What can hang from each mark
q427: q239 q600 q681 q982
q250: q641
q239: q427 q566 q641
q641: q239 q250 q681 q839
q681: q427 q641
q566: q239
q600: q427
q839: q427

Every row comes from one small tree of marks. The marks that hang from a mark follow it in brackets, in the order of their numbers. Every link used is in the known rows. Which tree was each row made from?
Known rows
q839{q427}: [ -2.7  10.8 -11.8  -1.7  12.4   7.0 -12.5   7.8   8.3  11.3   4.6   2.3
  -5.2 -16.5  16.6  -2.7  -2.0 -11.1  -6.8 -12.5  -1.2  14.9  -0.6  12.1
   8.4  -3.7]
q427{q239{q566} q600}: [ -1.0   0.8 -13.4 -10.4  -7.1   5.3 -15.8 -20.0  10.0  12.7  -3.0   5.1
 -12.3 -12.4   2.6  -5.2  -9.4  -4.1  -2.6  -0.3  -1.1  21.6  20.0  30.6
  17.4  -2.1]
q427{q681}: [  3.3   8.5 -11.8  -2.2  23.0   6.9 -12.5  -7.1  10.4   6.9  -2.9   4.2
  -5.3  -8.0   6.9  -6.8  -6.2  -9.3  -5.0  -8.5  -1.2  23.1   8.7  12.4
   9.9   1.3]
q566{q239{q427{q600 q982} q641}}: [ -4.4  -0.6 -19.4  -4.2 -15.6   3.0 -34.8 -12.6  10.5  14.0  -7.5   0.9
 -11.9  -8.0  19.0  -7.5 -15.6 -10.1  -8.1  -4.6   7.1  17.8  25.0  41.4
   0.4   3.0]
q427{q239 q600 q681{q641{q839}} q982}: [  8.2  11.2 -18.9 -21.0 -65.5   4.8  -3.1 -39.7  12.6  13.7  -3.1   6.0
  -8.9  -1.1  22.0  -3.8  -8.2 -25.3 -17.4 -10.5   4.6  22.7  17.5  53.0
  15.7  14.0]
q250{q641}: [  0.2   0.4 -14.0   0.1  -0.8   7.2 -13.2  10.1  12.8   7.5  -2.0   6.5
  -1.3  -9.1  -3.4  -2.3   9.1  -5.1  -7.1 -10.6   4.1  17.3   7.2  10.3
   5.4  10.4]
q250{q641{q239{q566} q681 q839}}: [ -4.3   8.7  -8.3  -4.1 -48.1   7.2 -13.0   7.1  18.6   8.5 -18.5   0.2
 -10.5  -8.4 -12.1 -20.1  14.3   1.0 -11.3  -5.8  -0.1   5.1  15.6  60.7
  -0.5  11.8]
q839{q427{q239 q600 q681 q982}}: [  9.8  11.3 -22.1 -20.9  -0.6   3.8 -14.6 -36.6   6.8  10.9  -1.4   8.1
 -12.2 -10.7  33.4  -8.2  -8.7 -27.0  -8.8 -11.0  -6.1  24.4  15.6  50.9
  14.3  -5.5]
q681{q427}: [  0.4  10.0  -8.0   1.1  18.5   8.0  -3.1   0.7  11.2  11.4   3.0  -2.2
   1.7 -13.0  -4.0  -0.1  -3.7  -5.9  -5.4 -10.7   2.7  16.4  -1.2  -5.0
   9.8   2.1]
q600{q427{q982}}: [  3.2  11.3 -11.7  -0.6 -31.6   4.1  -5.2  -7.2  13.9   5.8   3.1  -0.6
  -4.4  -6.2  -7.0 -13.1  -5.8 -17.1  -5.5 -12.4  -1.5  11.6   5.1  15.8
   5.0   0.5]
q566{q239{q427{q600 q681} q641{q250}}}: [ -5.8   3.6 -16.7  -4.0  -0.9   4.8 -35.3 -15.6  13.4  19.3 -16.4  -0.7
 -17.5  -3.1  18.0 -18.7 -14.5  -7.6  -9.9  -4.3   4.2  23.9  32.9  42.8
   6.0  -2.1]
q641{q239 q681{q427{q600 q982}} q839}: [  2.6  23.6 -11.6 -11.6 -48.1   5.9  -1.6 -10.6  15.5  10.0  -9.0  -4.5
  -7.7  -9.4   1.0  -6.3   0.9 -15.3 -14.4 -12.7  -0.7   5.9  20.5  66.7
   0.7   0.9]
q427{q239 q982}: [  8.2   6.7 -16.6  -4.6 -15.1   4.0  -9.8 -10.6   8.3   3.4   2.9   6.0
  -1.5  -6.1  12.2 -13.4  -6.9 -14.9  -4.2 -11.4  -0.9  13.5   7.3  33.4
  14.8   6.2]
q641{q239{q427{q982} q566} q839}: [  1.5   7.9 -11.3  -5.8 -31.0   4.5 -12.9  -7.5  14.9   9.7 -10.5  -0.1
  -9.3  -9.6  11.1 -24.0 -11.0  -9.9 -12.1  -3.7   7.5   6.8   6.7  56.6
   0.3   4.7]
q600{q427{q681}}: [  2.3  14.5  -8.7  -1.5  -1.8   6.0  -7.8 -14.1  14.6  11.3  -3.5  -2.6
  -8.8  -7.7  -5.4  -8.2  -5.9 -13.8  -6.4 -12.5  -3.5  21.5   7.9   4.2
   9.4  -4.1]
q600{q427}: [ -2.5  13.3  -7.6   3.4 -18.2   6.0  -7.0   1.5  14.4  11.9   2.0  -3.8
  -6.2 -10.6 -10.3  -3.9  -3.4 -10.2  -5.7 -14.3  -0.5  14.4   6.2   1.1
   8.8  -3.2]
q600{q427{q239{q641{q250 q839}} q681 q982}}: [  1.3  14.0 -14.2  -8.4 -77.9   3.6  -4.6 -29.7  18.3   8.1 -13.0  -1.2
 -13.1   5.7  -6.2 -42.5 -12.1 -24.4 -18.9 -12.5   0.6  11.9  19.8  63.9
  18.6  -5.7]
q427{q239{q566} q600 q681{q641{q250}} q982}: [  7.5  -1.5 -17.2 -18.5 -54.8   3.7  -4.1 -46.9  12.8  13.0  -8.0   9.9
 -13.0   4.4  12.5 -29.0 -10.6 -14.6  -6.5   2.5  -3.0  22.5  18.8  56.2
  11.7  15.6]
q250{q641{q239{q566} q839}}: [ -3.8   4.9 -12.7  -3.4 -42.2   6.7 -13.4   6.8  16.8  10.7 -11.2  -0.3
  -8.0  -9.6 -12.2 -15.3   7.8  -4.6 -12.9  -7.8   8.7  11.3  10.4  38.4
   0.9  11.3]
q839{q427{q239 q681 q982}}: [ 11.0  10.9 -19.1 -13.5   5.2   4.1 -11.1 -27.6   6.4   7.2  -0.7   6.6
  -6.8  -9.0  30.9 -18.0  -7.2 -24.7  -7.4 -13.1  -6.0  19.7   2.3  42.6
  14.5  -1.2]
q839{q427{q239{q566} q600 q681{q641} q982}}: [  6.1   0.9 -18.4 -24.3 -34.5   4.1  -7.5 -51.2   8.9  17.4  -5.0   9.6
 -14.5  -7.4  29.5 -13.4  -9.9 -20.0  -7.9  -0.7  -5.0  25.2   8.1  46.4
  10.1   8.9]
q427{q239{q641}}: [ -5.7   0.9 -12.9   1.3 -10.9   5.9 -12.9  -4.7  11.0   8.5  -3.2   3.9
  -6.4  -8.7   2.7 -10.8  -9.8  -4.1  -7.3 -10.3   0.3  17.0  13.5  24.1
  17.5  -1.8]
q600{q427{q239{q566} q681{q641{q839}} q982}}: [  6.0  10.9 -10.6 -15.3 -86.0   4.2   1.3 -46.7  16.8  15.2  -8.5  -1.1
 -11.1   1.1  -1.6 -25.5  -9.6 -20.6 -14.0  -5.4   1.7  16.2   2.8  40.0
  14.5  13.9]
q681{q427{q982} q641{q239 q250 q839}}: [  2.3  17.5 -10.9  -3.6 -85.3   6.5  11.7  -5.2  17.3  15.6  -0.8  -6.1
   1.1   0.8   0.8 -22.1  -0.8 -19.0 -17.7 -16.2   8.6   3.7  -0.4  40.3
   0.0  21.0]

Which tree is each row?
[  7.4   4.4 -11.3 -10.9 -73.9   3.4   3.4 -44.4  16.6  14.2  -8.9   1.9
 -11.0   6.6  -2.3 -40.3  -8.4 -16.8  -6.5  -3.0  -4.7  16.0   5.1  39.6
  11.7  14.7]
q600{q427{q239{q566} q681{q641{q250}} q982}}
[ 11.2   8.2 -20.8 -16.5  -6.0   3.4 -13.1 -35.8   8.6   6.4  -2.6   8.8
  -9.6  -5.1  19.2  -7.5 -10.9 -21.1  -6.6  -8.1  -3.5  25.6  22.4  46.6
  15.1   0.6]
q427{q239 q600 q681 q982}
[ -2.0  10.2 -13.3  -3.7   6.1   5.9 -15.9  -0.6  12.6  17.8  -6.1   1.1
 -11.7 -16.7  21.3   7.4  -7.6  -7.8  -8.6 -13.2   3.2  17.9  21.2  31.1
   1.2  -3.4]
q641{q239{q427{q600}}}
[  0.1  12.2 -19.0 -19.2 -12.4   7.6 -16.5 -12.4  13.1  15.9  -8.7   5.5
 -13.4 -12.6  16.0   2.2   7.5 -21.7 -19.9 -12.6   4.8  24.6  17.1  40.7
   8.6  -2.0]
q250{q641{q839{q427{q600 q681}}}}
[ -4.3   0.0 -19.4  -2.7 -31.2   2.9 -32.2  -8.7  12.8  13.8 -10.3   1.3
 -13.2  -2.0  16.4 -23.6 -14.3 -10.5  -9.0  -3.9   6.4  13.7  29.6  54.3
   1.4   2.5]
q566{q239{q427{q600 q982} q641{q250}}}
[  2.6   8.9 -18.5 -10.9 -37.0   6.1 -11.3   2.7  12.3   7.4  -1.1   5.9
  -3.5  -9.6  11.7 -12.9   8.9 -22.5 -17.4 -13.8   7.4   9.7   0.7  44.6
   4.4   7.1]
q250{q641{q839{q427{q982}}}}
[  4.7   8.5 -17.1  -5.8 -39.6   5.1 -12.2   3.7  16.4  10.1 -11.1   2.9
  -4.4  -7.8  14.4 -12.3   5.2 -16.4 -17.9 -15.4  11.1   7.8   9.5  55.2
  -2.5  11.8]
q250{q641{q239{q427{q982}} q839}}
[ -6.2  19.3 -10.7  -4.1 -59.1   7.6  -1.0   6.3  13.4  20.8   1.8  -4.9
  -5.9 -13.6  21.2   0.2   1.5 -17.6 -18.3 -21.6   5.9   9.1  -2.2  28.9
   1.4  10.9]
q681{q641{q239 q839{q427}}}
[  2.8   5.5 -13.1 -20.0 -71.1   5.5   4.0 -40.8  13.9  18.8  -2.2   0.7
  -6.0  -6.2   2.3  -7.2  -8.6 -15.0 -14.0  -1.5   7.9  15.8   6.5  39.5
  14.6  15.1]
q681{q427{q239{q566} q600 q982} q641{q839}}
[-11.4  -1.9 -14.4 -11.5 -27.5   5.2 -16.9 -19.0  11.6  16.7  -8.6   6.0
 -19.7 -10.2   7.8 -27.5 -11.3  -6.1  -8.9  -0.2  -3.1  16.9  22.4  54.1
  16.4 -11.7]
q839{q427{q239{q566 q641{q250}} q600}}
[  2.7  11.0 -14.9  -7.6 -63.7   5.4   8.2 -16.3  14.9  17.9   0.4  -1.4
  -3.5  -1.5   5.5 -10.7  -2.5 -17.2 -11.1 -12.8   2.5  12.1  11.7  35.1
  -3.9  16.6]
q681{q427{q600 q982} q641{q239 q250}}
[ -1.8  15.5  -5.9 -13.4 -45.0   7.4  -4.0 -21.3  16.4  15.8 -14.7  -2.8
 -12.8  -7.0  -8.7 -24.3  -1.0  -2.7 -10.9  -0.1  -2.3   8.0  23.0  67.8
  21.2  -2.9]
q641{q250 q681{q427{q239{q566} q600}} q839}
[ -3.4  15.2 -16.0  -5.4 -36.4   7.4 -11.8  14.5  14.1  14.5  -4.6  -1.6
  -6.8 -14.7  10.7  -4.4  12.8 -17.3 -18.5 -22.0   7.4   9.9   4.8  38.7
   0.9   5.0]
q250{q641{q239 q839{q427}}}
[ -2.4  12.8 -19.2  -8.3 -33.1   4.4 -30.7 -14.6   9.7  10.1  -6.3  -3.5
 -11.2  -5.3  18.9 -24.3 -10.0 -23.8 -16.5 -10.6   5.3  15.5  10.7  50.7
   4.6   1.9]
q566{q239{q641{q839{q427{q681 q982}}}}}
[  8.9  13.3 -12.8 -11.7 -46.2   6.4  -1.4 -14.3  15.3   7.1 -11.8   1.6
   0.5  -4.8  -1.9 -16.0  13.3 -13.7 -14.4 -12.6   1.4   5.6   7.0  60.1
  13.8  12.4]
q250{q641{q681{q427{q239 q982}} q839}}
[ -2.6   9.6 -11.0  -1.7 -35.7   4.9  -7.1 -23.1  16.7  12.6 -12.8  -1.4
 -13.8   0.8  -7.1 -32.1 -10.5 -12.6 -10.7 -12.6  -4.5  18.3  19.2  33.9
  18.6  -8.4]
q600{q427{q239{q641{q250}} q681}}
[ -3.4   6.4 -13.7 -15.7 -24.4   6.2  -8.4 -28.8  11.7  23.0  -7.0   2.2
 -17.5 -13.0  21.6  -3.9  -5.7 -12.7  -9.1  -5.9  -3.5  24.8  10.2  31.5
  -2.9   6.6]
q839{q427{q600 q681{q641{q239{q566}}}}}
[ -3.1   0.3 -10.7  -8.8 -10.3   6.1 -19.2  -7.0  17.3  16.1 -24.0   5.5
 -17.0 -13.8   6.9  -7.8   8.9   5.2  -6.0  -1.7  -3.2  13.7  26.2  60.2
  -5.1   4.1]
q250{q641{q239{q427{q600} q566} q681}}
[ -4.5  21.9 -11.8  -2.8 -27.4   7.2 -10.7  12.7  11.6  14.0   0.5  -5.4
  -7.6 -16.3  16.4  -5.2   0.1 -17.7 -16.2 -20.6   3.6   8.4   3.7  36.8
   4.7  -3.3]
q641{q239 q839{q427}}
[-11.1   7.6  -9.5   2.7 -44.9   7.1 -10.1  12.3  16.6   7.5  -6.6   1.1
  -8.1  -2.0  -8.5 -26.1  -7.3  -6.0 -16.6  -7.8   6.9   8.9  16.8  41.5
  13.0  -1.8]
q239{q641{q250 q839}}
[ -2.2  -1.7 -11.0  -9.1 -29.3   4.9 -15.3 -24.2  17.6   7.4 -21.6   7.2
 -15.0   1.9   5.2 -49.5 -18.6  -7.7 -15.8   7.6   5.3  13.1  14.8  69.9
   8.4  -1.1]
q239{q427{q681 q982} q566 q641{q250 q839}}
[  2.0  10.6 -16.6 -16.6 -33.5   6.1  -4.4 -30.4  10.7  22.7  -3.4   5.3
 -13.0  -5.5  32.3  -9.1  -2.8 -20.0 -12.1 -13.0  -4.0  23.9  14.7  40.3
  15.7   4.6]
q839{q427{q239 q600 q681{q641{q250}}}}
[ -5.5   4.8 -10.6  -7.7 -79.0   3.4  -7.7 -26.7  17.4   9.1  -9.7  -1.7
 -13.2  -3.6 -17.2 -33.1 -14.5 -13.7 -14.0  -3.3   2.8   9.0  11.9  50.2
  15.9  -4.2]
q600{q427{q239{q566 q641{q839}} q982}}
[-11.8   5.0 -12.7 -16.0 -31.1   6.7 -17.4 -21.8  15.5  14.8 -15.4   4.4
 -22.8  -6.7   4.0 -31.3 -12.5 -11.5 -18.1   2.7   0.7  19.6  23.9  62.5
  11.8 -13.4]
q239{q566 q641{q250 q839{q427{q600 q681}}}}
[ -0.8  -8.9 -11.7  -5.8  -2.1   4.3 -16.4 -26.5  15.5   6.1 -19.4  10.2
 -14.1   1.4   7.4 -48.6 -19.1  -3.7  -7.1   8.6  -0.4  16.9  13.8  55.1
   4.9  -0.9]
q239{q427{q681 q982} q566 q641{q250}}
[ -3.0  -4.0 -15.0  -8.4  -4.5   5.7 -19.0  -7.6  15.6  18.7 -15.7   5.0
 -14.4 -14.7   6.9  -3.1   2.0  -0.6  -7.7  -3.6   5.3  19.5  20.8  37.3
  -3.8   4.0]
q250{q641{q239{q427{q600} q566}}}
[  3.2   6.0 -13.6  -9.4 -49.6   5.8   7.3 -19.2  14.2  16.1   2.7   2.9
  -1.6  -0.5   3.5  -9.8  -4.1 -14.7  -9.8  -7.2   3.7  15.0   8.3  24.7
   3.6  16.3]
q681{q427{q600 q982} q641{q250}}
[-11.4  10.4 -13.1   5.9 -53.8   6.2 -27.5  14.5  14.5  12.0  -5.4  -7.4
  -8.2  -0.9  -5.7 -26.7  -6.6  -7.8 -14.4 -10.1  10.2   8.4  20.3  39.6
   9.6   5.6]
q566{q239{q641{q250 q839}}}
